Known rows, with every way that one mark hangs from another
E[S[N[F[L]] Y]]: 30; -560; -56; -744; -156; 24; 535; -207; -188; -308; 53; -274; 193; 267; -16; 165; -299; -105; -17; -158; 446; -80
E[F]: -54; 70; -36; -427; -405; -17; 134; 28; -31; -74; 242; 81; 87; 0; 184; 347; -176; 7; -46; 161; -54; -182
N[F S[D E Y]]: -147; -438; -472; -199; -288; -290; 519; -347; -395; 31; 134; -104; -48; 249; 271; 198; -345; 7; 189; -146; 201; -73
F[B[G]]: 0; -53; 92; 45; -211; -192; -71; 130; 12; 47; 224; 130; 61; 167; 322; 76; 137; -64; -103; 151; -303; -143
E[F S[D N]]: -123; -164; -354; -496; -164; 204; 591; -40; -331; -263; 272; -53; 127; -7; 242; 204; -328; -46; -210; 86; 178; -107
N[S[E]]: -228; -186; -269; -194; -302; -233; 322; -24; -343; 33; 82; -371; 54; 116; 305; 177; -75; 69; 107; 43; 57; -14
S[D E[F[B N]]]: -170; -267; -641; -85; -283; 7; 260; 11; -116; -162; 268; -133; 163; -66; 518; 280; -370; 277; -233; -13; -541; -72
S[D E[F[L]] N Y]: -170; -573; -397; -332; -173; -11; 503; -232; -100; -311; 220; -100; 209; 229; 86; 75; -400; 98; -14; -229; 29; -138
N[S]: -113; 26; -45; -191; -276; -187; 319; 29; -265; 60; 118; -75; 3; 80; 228; 226; -46; -27; 233; 187; 213; 12
Y[S[D E[F[L]] N]]: -281; -270; -481; -123; -378; 14; 588; -34; -290; -422; 267; -482; 333; 182; 102; -17; -369; 170; -136; -59; 71; -146
F[B E L[G] N[S[D]]]: -198; -273; -455; 213; -294; -344; 495; -104; -35; -325; -18; -55; 322; 266; 331; 319; -243; 369; -21; 184; -117; 249
S[Y]: 6; -201; 194; -453; -78; -104; 95; -95; 36; 58; 226; -42; -35; 150; 148; 45; -51; -147; 349; -3; 19; -84
Y[S[D E N]]: -290; -238; -477; 32; -59; -4; 545; -33; -327; -208; 291; -638; 152; 200; 196; -126; -271; 50; -88; -4; -12; -33
S[D E[F[L]] N]: -239; -422; -568; -129; -224; 4; 569; -67; -163; -308; 178; -54; 268; 195; 137; 253; -409; 217; -274; -104; -52; -107
G[L]: -37; -203; 94; -205; -74; -75; 201; 161; -78; -109; 98; 82; 111; 89; 50; 91; -133; 28; 222; 388; 31; -49
E[F[B L] S[N Y]]: 56; -449; 4; -808; -406; 151; 362; 18; -30; -467; 195; -361; 285; 115; 81; 86; -252; 7; 79; -66; 133; -233
N[F]: 10; -112; -149; -281; -256; -137; 245; -83; -56; 33; 117; 64; 22; 199; 128; 452; -251; 4; -135; 71; 36; -102
F[B[G] E L N]: -123; -287; -58; 125; -397; -294; 75; 66; 87; -270; 58; 79; 423; 67; 241; 242; -3; 302; -350; 173; -362; 108
Y[S[E]]: -238; -139; -169; -242; -332; -116; 207; 40; -249; -133; 247; -721; 172; 148; 230; -83; -83; 48; 60; 3; -84; -116
S[D E[F]]: -231; -227; -476; -192; -291; -64; 316; -53; -200; -55; 289; 34; 92; 67; 355; 244; -276; 142; -105; -39; -276; -172
F[E N]: -201; -109; -179; -152; -177; -121; 215; -46; -8; -94; 118; -189; 221; -80; 240; 373; -186; 203; -256; 250; -233; 209
N[F[B] S[Y]]: 86; -216; -90; -310; -417; -222; 260; -139; -111; -6; 133; -180; -54; 213; 198; 256; -236; -42; 286; 69; 122; -142
Y[S[D N[F[E]]]]: -217; -110; -414; 57; -227; -59; 635; -139; -225; -233; 274; -395; 166; 228; 28; 128; -417; 83; -241; 207; 129; 2

Rows
-93; -169; -69; -173; -123; -203; 427; -157; -267; 89; 241; 137; -89; 133; 259; 13; -120; -101; 550; 48; 246; 7 => N[S[D Y]]
-212; -248; -371; 42; -324; -104; 707; -110; -182; -342; 204; -307; 298; 298; -76; 149; -415; 179; -175; 125; 214; -6 => Y[S[D N[F[E L]]]]
-173; -324; -120; -369; -260; -252; 259; -165; -300; 30; 125; -408; 1; 146; 258; 13; -72; -46; 341; -69; 137; -40 => N[S[E Y]]
-194; -445; -718; 21; 20; -45; 605; -203; -235; -91; 134; -169; 55; 300; 191; 328; -474; 104; -422; -92; -61; -29 => S[D E N[F]]
-123; -194; -131; 79; -497; -209; 357; -30; -102; -389; 156; -440; 357; 320; -45; 87; -193; 104; -395; 176; 72; -101 => Y[S[N[F[B[G] E L]]]]
-246; -34; -245; -99; -302; -221; 364; -77; -222; -99; 52; -259; 184; -115; 270; 363; -173; 200; -115; 314; 15; 269 => F[E N[S]]
-45; -322; -60; 23; -578; -370; 149; -25; 82; -160; 82; 161; 304; 317; 71; 394; -106; 217; -345; 131; -189; -136 => N[F[B[G] E L]]
-144; -431; -320; -263; -524; -203; 390; -88; -215; -182; 219; -103; 138; 154; 299; 66; -241; 174; 393; -119; -32; -183 => N[S[D E[F[B L]] Y]]
-152; -273; -383; 109; -367; -81; 635; 7; -72; -367; 246; -409; 301; 315; -4; 120; -413; 243; -158; 149; -1; -57 => Y[S[D N[F[B E L]]]]
-72; -475; -495; -113; -349; -263; 433; -209; -265; 7; 183; -229; -43; 262; 355; 167; -341; 85; 224; -113; -74; -133 => N[F[B] S[D E Y]]
-24; -416; -60; -273; -650; -361; 370; -149; -3; -172; 61; -202; 201; 287; 26; 328; -257; 214; 232; 91; 120; -78 => N[F[B E L] S[Y]]
-74; -596; -499; 54; -10; -161; 351; -308; -146; -104; 213; -118; 17; 372; 247; 36; -323; -57; -302; -191; -176; -142 => S[D E N[F[B[G]]] Y]
22; -159; -118; -229; -202; -118; 177; -7; -83; -82; 138; -291; 46; -57; 378; 134; -153; 37; 268; 108; -92; 97 => F[B N[S[Y]]]
-90; -190; -136; 146; -557; -408; 270; -28; -252; -138; 23; 32; 178; 171; 124; 267; -146; 127; -180; 490; 49; -65 => N[F[B[G[L]] E] S]
-84; -271; -213; 125; -457; -426; 335; -288; -224; 14; 202; 182; 15; 247; 259; 144; -165; 7; 27; 156; 12; -61 => N[F[B[G] E] S[D Y]]
-153; -45; -378; 14; -85; -110; 489; -63; -336; -26; 122; 106; 61; -91; 396; 270; -223; 80; 75; 147; 100; 218 => F[N[S[D]]]
-18; -292; -60; -449; -473; 43; 300; 93; -184; -454; 145; -73; 367; 114; 170; 142; -88; 0; -362; 42; 87; -222 => E[F[B[G] L] S[N]]
-204; -273; -349; -307; -377; -190; 404; -230; -368; -49; 243; -95; 3; 68; 327; 71; -245; 8; 306; -64; 92; -125 => N[S[D E[F] Y]]
17; -288; -96; -670; -343; 103; 279; -13; -140; -170; 390; -46; 58; 1; 392; 14; -216; -53; 278; -17; -127; -260 => E[F[B] S[D Y]]
20; -526; -98; -286; -281; -127; 371; -163; 209; -282; 100; -297; 214; 357; -112; 288; -368; 133; -96; 33; -1; -69 => S[N[F[B E L]] Y]
-267; -234; -489; -168; -490; -58; 447; -37; -312; -399; 256; -350; 380; -2; 283; 45; -334; 268; -69; -74; -77; -66 => Y[S[D E[F[L N]]]]
-273; -91; -398; -174; -442; -54; 360; -26; -323; -198; 370; -406; 188; 67; 297; -31; -254; 104; 18; 10; -120; -205 => Y[S[D E[F]]]
-92; -116; -262; -72; -573; -295; 344; -34; -111; -32; 99; -271; 76; 170; 180; 468; -259; 203; -80; 293; -63; -46 => N[F[B E] S]
-206; -266; -443; 79; -423; -459; 677; -330; -221; -187; -43; 218; 194; 476; 93; 466; -340; 208; -52; 114; 335; 73 => N[F[E L[G]] S[D]]
-160; -359; -60; -628; -157; -48; 284; -168; -167; -202; 138; -432; 217; -100; 279; 141; -160; 53; -40; 84; -20; 179 => F[E[S[Y]] N]
43; -280; -37; -795; -288; 202; 277; -15; -87; -326; 281; -474; 119; 26; 208; 64; -252; -118; -6; 32; 29; -220 => E[F[B] S[N Y]]
